Every row comes from one small tree of marks. Brackets hold a mark, then the marks that hang from it, in alphabetical order. Every link used is in the known rows. Which tree was each row made from?
Known rows:
[papu [zoze bamikul]]: [  8.8 -14.7  -7.4   7.6 -12.0  12.2   1.1   1.5  13.1 -39.5   6.4  26.9
   7.8   1.6  15.0   8.6 -21.1 -44.8  11.7 -45.6 -13.9   2.2   5.9  21.3]
[mogap [lapo goref]]: [-15.8   3.3   7.5  21.6  -0.2   3.4   3.0  21.3  -5.8 -50.3  -2.9  -1.0
  -2.4   6.1 -26.1 -17.6   0.1 -12.7  13.1  -2.8 -36.7  26.9   8.1   2.0]
[mogap [lapo bamikul goref]]: [-15.0   1.9  16.8  41.9  -8.0   5.6  -1.7  35.4  -3.6 -63.1  -0.7   0.6
  -3.6   4.3 -32.2 -25.3   3.7  -0.3  12.8  -9.6 -46.5   9.1  15.5  -7.9]
[papu [lapo goref] [zipog bamikul mogap]]: [-18.0  -1.8   1.5  36.9  46.7  -9.4  29.2  61.3  -1.8 -56.4  11.8   1.4
  25.8  34.8  34.3  11.3   5.2 -56.7  19.8   4.0 -34.5 -22.2   5.6  41.2]
[zipog papu]: [ -7.4  -4.8  -2.5  -3.1 -38.8   8.3   1.8  21.4   4.1 -27.7  -2.9  18.0
  -4.9 -11.2   5.7 -12.3  -4.2  15.0  -8.0 -23.7  -7.9  13.1   9.7   9.0]
[zoze mogap]: [-10.3   8.9  25.5  -0.7 -22.4  10.1  -2.9  16.3 -11.5   3.7  -6.2   0.3
  33.3   2.8  12.6  -1.2 -10.8  -3.6  -4.8  -7.3 -11.5  13.8  13.7  10.7]
[bamikul lapo zoze]: [  4.5  17.6   9.5  -9.6  -7.0  23.3  -9.8  28.5 -27.7 -17.2 -10.4   6.7
  -2.9 -26.6  63.8 -16.7   1.0  30.4  17.6  -9.3   2.5  12.1   3.8   6.5]
[mogap zoze]: [ -2.9  -4.9   2.7 -10.3 -11.1  12.9   4.0  28.9   5.1 -10.1  -2.2   5.7
  11.1   4.8   3.9  14.1 -18.0  -2.0  14.4 -22.8   0.3 -18.8   3.7   6.5]
[mogap [lapo bamikul] zoze]: [  0.9 -12.3   2.8   1.0 -13.1  11.7 -16.0  40.5   0.6 -27.8  -2.0   1.6
   4.9   7.8 -32.2  -4.8 -21.3  14.1  24.4 -14.5 -11.4 -11.7  12.0 -13.2]
[zipog bamikul mogap papu]: [  2.1 -19.5  -7.2  -8.3 -17.3 -11.8  12.2  33.4  13.1 -31.1  12.4  16.7
  27.9  11.9  18.1  -8.9 -12.8   0.4   8.4 -29.6 -13.7  18.6   5.5  44.5]
[bamikul [zoze mogap]]: [ 10.7  20.4  27.7   0.4 -15.9  17.7   1.1   3.5 -35.4   8.5 -12.6   0.1
  36.7 -32.3  29.0 -30.8  -4.4  11.7   3.3  -2.6   2.2  14.8  14.2  11.0]
[papu zipog zoze]: [-11.2   0.8  -2.5  15.0  12.5   8.7   1.2  19.6 -16.9 -31.7  -1.7  12.8
   3.4   1.4  36.1  -8.6  -8.1 -30.9   8.0 -18.9  -9.2   8.5   7.4  -4.8]
[bamikul [lapo goref] [zoze mogap]]: [  8.7  23.4  42.0  28.7  -1.2  22.6  10.8  29.0 -35.1 -11.5 -19.0  -3.1
  28.9 -35.8  51.1 -27.4  10.8  16.0   7.3  -6.1 -40.6   6.3  22.6   9.3]
[bamikul [lapo goref] zoze]: [  4.7  19.6  21.3  26.9   6.0  20.3  10.7  33.5 -25.5 -38.2 -12.4   3.7
  -2.3 -32.9  54.8 -24.4  14.5  15.9  16.9 -12.5 -31.5   2.5  10.0   9.8]
[lapo bamikul goref]: [-15.7   6.5  23.5  46.7 -13.9   6.1  13.3  38.4   0.0 -61.5   2.1   5.6
   2.9  -1.4  -6.3 -14.3  11.6  -3.7   0.2 -25.9 -46.6 -13.7  15.2   3.2]
[zipog [bamikul lapo] mogap]: [ -5.5  -6.5   5.3 -19.0  10.6  -4.3  -4.6  51.9   6.3 -21.6   9.6   3.4
  28.3  30.5  59.7  15.4 -11.2  -0.6  26.8 -20.6 -13.3  13.3   1.2  41.0]
[zipog mogap [papu [lapo bamikul goref]]]: [ -8.3  -8.1  17.0  43.5 -29.7 -35.4  22.3  52.9   4.7 -67.2  -2.4  24.5
  15.9   7.7  -1.0 -23.5  -4.3  -2.3  -5.1  -2.6 -53.1 -35.7  20.4  22.8]
[zipog [mogap [lapo goref]]]: [ -6.4   6.4  13.9  15.0  -2.6 -37.3   8.3  23.5  -0.2 -47.3  -2.1   0.5
  32.0  26.3 -13.4 -25.7  -5.8 -13.6  11.5   7.8 -39.0  24.1   6.8   9.7]
[mogap lapo]: [-13.6  -0.3  -1.7 -10.4 -11.9   6.1 -17.6  15.6  -6.8 -27.5  -3.1   1.6
  -1.1  11.8 -15.0 -12.0 -13.9  -2.2  15.8   2.0  -2.5  34.8   3.2   0.2]
[papu lapo zoze]: [-12.0 -16.1  -4.9   3.3   8.1   1.6  -3.2  15.8 -17.3 -34.0  -4.6  12.3
  -8.0   6.2  22.2   0.5 -36.0 -37.8  18.0  -5.5  -1.4  -7.4  10.5  25.9]
[zipog [bamikul [lapo goref] zoze] mogap]: [ 14.3   5.3  16.8  19.0  28.7  -0.1  20.7  43.3 -15.5 -40.8   3.6  -1.3
  31.2  -8.8  66.6 -21.8   8.1   4.7  30.1 -18.4 -35.1   7.1   7.8  42.6]
[papu lapo zipog zoze]: [-16.4  -4.7  -6.9  16.2  21.9   5.9  -0.5  31.4 -22.7 -36.9  -6.6  11.8
  -7.9   9.8  38.4   3.1 -20.6 -46.8  14.3   1.2  -1.6 -15.5   9.8   7.7]

Write each row's tree:
[  4.0  10.1  32.6  28.7 -12.0  24.4  12.0  44.3  15.8 -23.3  -7.5  12.6
  28.2  -1.7  26.6  24.4   8.2 -22.8   0.9 -29.9 -56.1 -11.4  20.3  15.3]	[zoze [bamikul [lapo goref]] mogap]
[  2.9  -0.1   4.9  46.6  22.7  25.0  14.4  44.1   9.1 -59.9  -0.8  22.9
  -2.8  -1.7  51.0  15.7   9.6 -51.6  13.6 -43.1 -52.7 -16.0  15.0   0.9]	[papu zipog [zoze [bamikul [lapo goref]]]]
[  4.6  18.3  22.0  50.7  -6.4  12.6  15.9  24.3 -24.5 -58.4  -2.8   2.6
   6.4 -35.1  10.7 -43.8  16.3  11.0   7.9 -19.7 -34.4 -11.9  15.4   2.9]	[lapo [bamikul zoze] goref]
[  3.3   4.6  10.3  22.4  22.5 -28.5  18.9  45.8   1.0 -36.3  -2.0  -2.1
  38.7  27.0  -7.3  -6.0  -2.1 -23.0  15.5   4.6 -39.5 -11.4   8.0 -11.9]	[papu [zipog [mogap [lapo goref] zoze]]]
[ -1.6   7.5  11.6  25.1  -5.8  23.3  10.1  47.5  22.6 -52.6  -0.2  18.8
  -2.6   4.8  27.1  26.2  11.6 -24.6   9.2 -36.2 -47.9 -12.6   7.9  16.5]	[zoze [bamikul [lapo goref]]]
[  7.4 -11.2  12.1  -6.5 -17.7 -32.8  -9.7  42.3   7.4 -25.0   2.9   4.0
  37.5  27.6 -17.4 -12.4 -26.9  14.3  21.3  -4.9 -13.4 -13.8  11.0  -4.3]	[zipog [mogap [lapo bamikul] zoze]]
[ 24.5 -19.3 -12.4 -12.0  -4.6  -6.3   2.3  15.4 -14.5 -32.2   6.2  10.7
  26.0 -16.3   9.3 -51.9 -14.2  21.2  28.8  -8.3  -2.1  44.4   8.2  33.4]	[zipog [bamikul zoze] [mogap lapo] papu]
[  9.2 -35.2   4.2  10.4  -7.2  27.9   9.2  12.9  -9.3  -9.2   0.0   9.2
  24.3 -19.1  12.0 -18.0 -28.1 -13.3   9.7 -46.8 -24.6  24.9  28.0  39.3]	[zipog bamikul [papu [zoze mogap]]]
[  8.2  11.7  17.2  44.5  -2.9  10.6   3.0  20.4 -27.9 -60.0  -5.3  -1.1
  -0.1 -30.2 -16.5 -55.5   9.8  14.9  20.3  -6.3 -32.7  12.1  14.7  -7.7]	[mogap [lapo [bamikul zoze] goref]]
[  9.6 -22.1   0.5 -16.7  10.9  -8.5  15.4  38.9  16.5 -11.2  16.4   2.1
  46.5  28.8  14.2  15.7 -25.4 -14.4  28.7 -28.1  -4.4 -15.3   0.3  41.9]	[zipog bamikul [mogap zoze]]
[ 22.5 -22.3  -2.5  -5.8 -31.6 -19.5   2.5  32.1  25.4 -38.0  -0.2  41.0
  21.8   5.5  55.1  -0.2 -21.0  -8.5   4.5 -45.4 -31.1   0.3  13.0  25.1]	[zipog mogap [papu [zoze [bamikul lapo]]]]
[  6.8 -16.7  16.4   8.1 -31.0   6.1   5.9   3.4 -13.1  -5.9 -12.9  16.2
  23.7 -22.1  11.4 -27.3 -27.2  -1.3  -6.7 -29.4 -26.1  21.1  27.0  13.4]	[zipog [papu [zoze mogap]]]
[ 20.3  -4.6   5.4 -23.0 -17.3 -14.6   1.2  52.3  34.7 -11.9   1.2  22.4
  40.5  28.6  41.2  40.9 -16.1  -8.0  18.2 -32.7 -13.5 -36.7   1.5  18.3]	[zipog [mogap [zoze [bamikul lapo]]]]
[  6.7  -0.2   9.7  -4.2 -24.0  15.5 -15.2  11.1  12.3  -9.0  -0.8  10.5
  32.1   9.7 -20.1   6.7 -13.8 -24.2   7.8 -10.0 -18.1  23.9  14.0   8.0]	[zoze bamikul [mogap lapo]]
[ 14.8 -18.0 -12.3  -3.9  -0.3  -6.4  13.4  29.6 -17.1 -32.0   5.0  16.6
  19.8 -14.6  37.1 -28.9 -16.8   1.7  21.7  -2.6   6.2  -1.6   6.5  56.8]	[zipog [bamikul zoze] mogap [papu lapo]]
[ 14.9 -23.3   5.7  -4.9 -38.6 -33.6  -4.0  45.4  13.2 -31.1  -1.7  14.6
  28.4  10.8 -25.7 -25.5 -24.3  32.6  12.2 -13.9 -19.9 -11.0  17.5  -5.5]	[zipog [mogap [lapo bamikul] zoze] papu]
[ -8.1  -8.7  -3.5 -10.6 -31.5 -34.5   6.6  33.7   1.6 -31.8  -4.3  25.1
  16.7  17.0  18.0  -7.4 -20.5  -2.4  -3.1   8.0  -5.7 -10.8   9.1  30.2]	[zipog mogap [papu lapo]]
[ 10.4  15.5  29.1  28.9  -1.0  14.7   6.8   4.7 -38.5 -16.8 -15.0  -9.9
  30.6 -31.0  -9.9 -51.6   0.7   2.7  11.7   9.7 -34.6  32.8  21.4   4.0]	[bamikul [zoze [mogap [lapo goref]]]]
[-16.0 -13.8   4.6  37.5  18.1   0.8  16.6  21.0 -15.9 -55.1  -7.3   8.3
  -6.8  -0.1   8.5  -7.5 -22.1 -50.9  14.5 -10.7 -34.7 -15.1  15.6  27.7]	[papu [lapo goref] zoze]
[ -0.2 -10.9  14.7  35.2  -3.0   7.3   4.8  46.3   3.0 -51.1  -2.2  -3.6
   5.7   1.1 -43.7 -12.8  -7.4   1.5  21.6 -18.4 -45.9 -19.8  19.2 -10.7]	[mogap [lapo bamikul goref] zoze]
[ -7.3  -1.6  27.0   9.7 -26.1   7.3 -22.0  28.5 -13.8 -10.9  -6.0  -1.8
  27.1   5.3 -20.8 -20.8 -15.4  14.4   7.6   1.4 -20.0  19.6  22.2  -8.9]	[zoze [mogap [lapo bamikul]]]
[  5.7   1.8  22.1  29.8 -12.4  14.3   6.9  18.5  12.1 -29.9  -2.1   7.8
  33.8   4.4 -33.1  -0.6  -0.5 -37.1   4.6 -14.4 -51.0  15.9  17.9   9.3]	[zoze bamikul [mogap [lapo goref]]]
[ 11.7 -10.2   1.8 -16.6 -36.5 -28.8  15.1  34.1  14.6 -11.3  -1.4  21.2
  34.3   8.0   7.0  -4.0 -22.5  17.4   0.6 -22.9 -10.2 -17.2   8.8  14.2]	[zipog [mogap zoze] papu]
[ -3.0  -2.7  12.0  11.9  12.3   6.9 -11.7  12.7 -30.2  -6.9 -11.6  -0.1
  26.8   3.1   8.5 -22.2 -19.8 -26.9  10.5   2.0 -16.0  34.2  22.1 -12.3]	[papu zipog [zoze [mogap lapo]]]
[  5.1   9.5  -7.2  12.1  34.4  42.9   9.3  28.2 -27.9 -29.3   9.6  -0.1
   7.4 -21.6  48.7 -16.8  12.8 -11.9  25.4 -16.4   8.8  12.6   0.3  19.4]	[papu [zipog [bamikul zoze]]]
[ -8.6   3.2  38.1  44.3 -14.8   5.7   0.3  31.9 -14.3 -36.2  -7.1  -5.1
  26.7   1.1 -33.6 -27.7   0.1  -0.6   4.1  -4.3 -58.8  12.1  28.9  -7.5]	[zoze [mogap [lapo bamikul goref]]]
[  0.2 -20.6 -13.8   9.1  -0.4  11.0  -1.8  16.3  10.3 -43.1   3.9  24.0
  -3.8   6.6  14.8  18.7 -31.8 -60.6  17.2 -24.3  -6.3 -18.7   8.0  33.4]	[papu lapo [zoze bamikul]]
[ 11.1  20.5  32.5  -7.2 -10.4  23.8  -7.8  25.6 -36.6  11.9 -18.3   1.1
  27.0 -29.6  62.3 -18.8  -3.8  30.5   8.2  -2.1  -4.8  13.2  17.2   7.5]	[bamikul lapo [zoze mogap]]
[ 20.1  -7.0   2.0 -13.1 -23.2 -22.7  11.7  29.1  34.8 -19.8   8.9  23.8
  48.6  27.1   6.6  28.6 -19.3 -25.7  10.7 -32.5  -5.2 -32.3  -0.6  23.0]	[zipog [mogap [zoze bamikul]]]
[  4.6   7.3  21.1  -4.9 -24.8  25.9 -11.2  38.0  14.7  -2.6  -6.0  16.2
  28.3   5.7  40.5  30.4  -5.5 -11.2   3.7 -26.1 -18.8  -0.3  15.6  13.9]	[zoze [bamikul lapo] mogap]
[-18.0  13.0  20.3  52.2  13.5 -32.3  18.3  66.0  -7.3 -66.3   0.3   9.5
  23.0  28.7  26.1  -7.2  10.1 -30.1   0.0  13.7 -42.9 -45.7  13.7   6.0]	[papu [lapo bamikul goref] [zipog mogap]]
[ 11.5  -0.2  21.7  22.9 -36.9  17.0   0.9  30.1 -33.7 -17.8 -14.9  14.8
  15.5 -45.5  15.9 -41.2  -9.9  25.7  -3.3   2.8 -12.7 -20.0  29.2  11.8]	[zipog [papu [lapo [bamikul [zoze mogap]]]]]
[ 12.2  15.9  32.8  20.9 -25.3  14.6  -2.8  16.9 -31.9  -7.1  -8.7   0.4
  35.0 -34.9  22.2 -37.4  -2.0  25.2   3.5  -8.3 -11.3  -1.9  20.0   2.0]	[lapo [bamikul [zoze mogap]]]
[  9.5   5.7   6.3   7.9 -14.5  11.8 -19.8  16.2 -29.4 -38.5  -2.4   1.6
  -0.8 -22.7  -4.3 -48.4  -4.5  26.8  22.4  -0.4  -1.7  20.0   9.5 -10.5]	[mogap [lapo [bamikul zoze]]]
[ 14.3 -25.0 -14.0  11.7 -33.6  11.8   6.4   6.5  19.4 -43.4   5.1  37.1
  -2.0 -15.8   4.9  -5.9 -18.2 -26.6   1.1 -55.1 -20.5   5.7  13.2  19.8]	[zipog [papu [zoze bamikul]]]
[  9.8  17.5  44.5  54.4 -14.5  15.8  17.5  21.5 -33.2 -27.9  -8.8  -2.5
  36.7 -41.3  10.2 -46.1  13.1  12.1   1.4 -12.9 -47.7  -9.5  26.3   3.2]	[lapo [bamikul [zoze mogap]] goref]
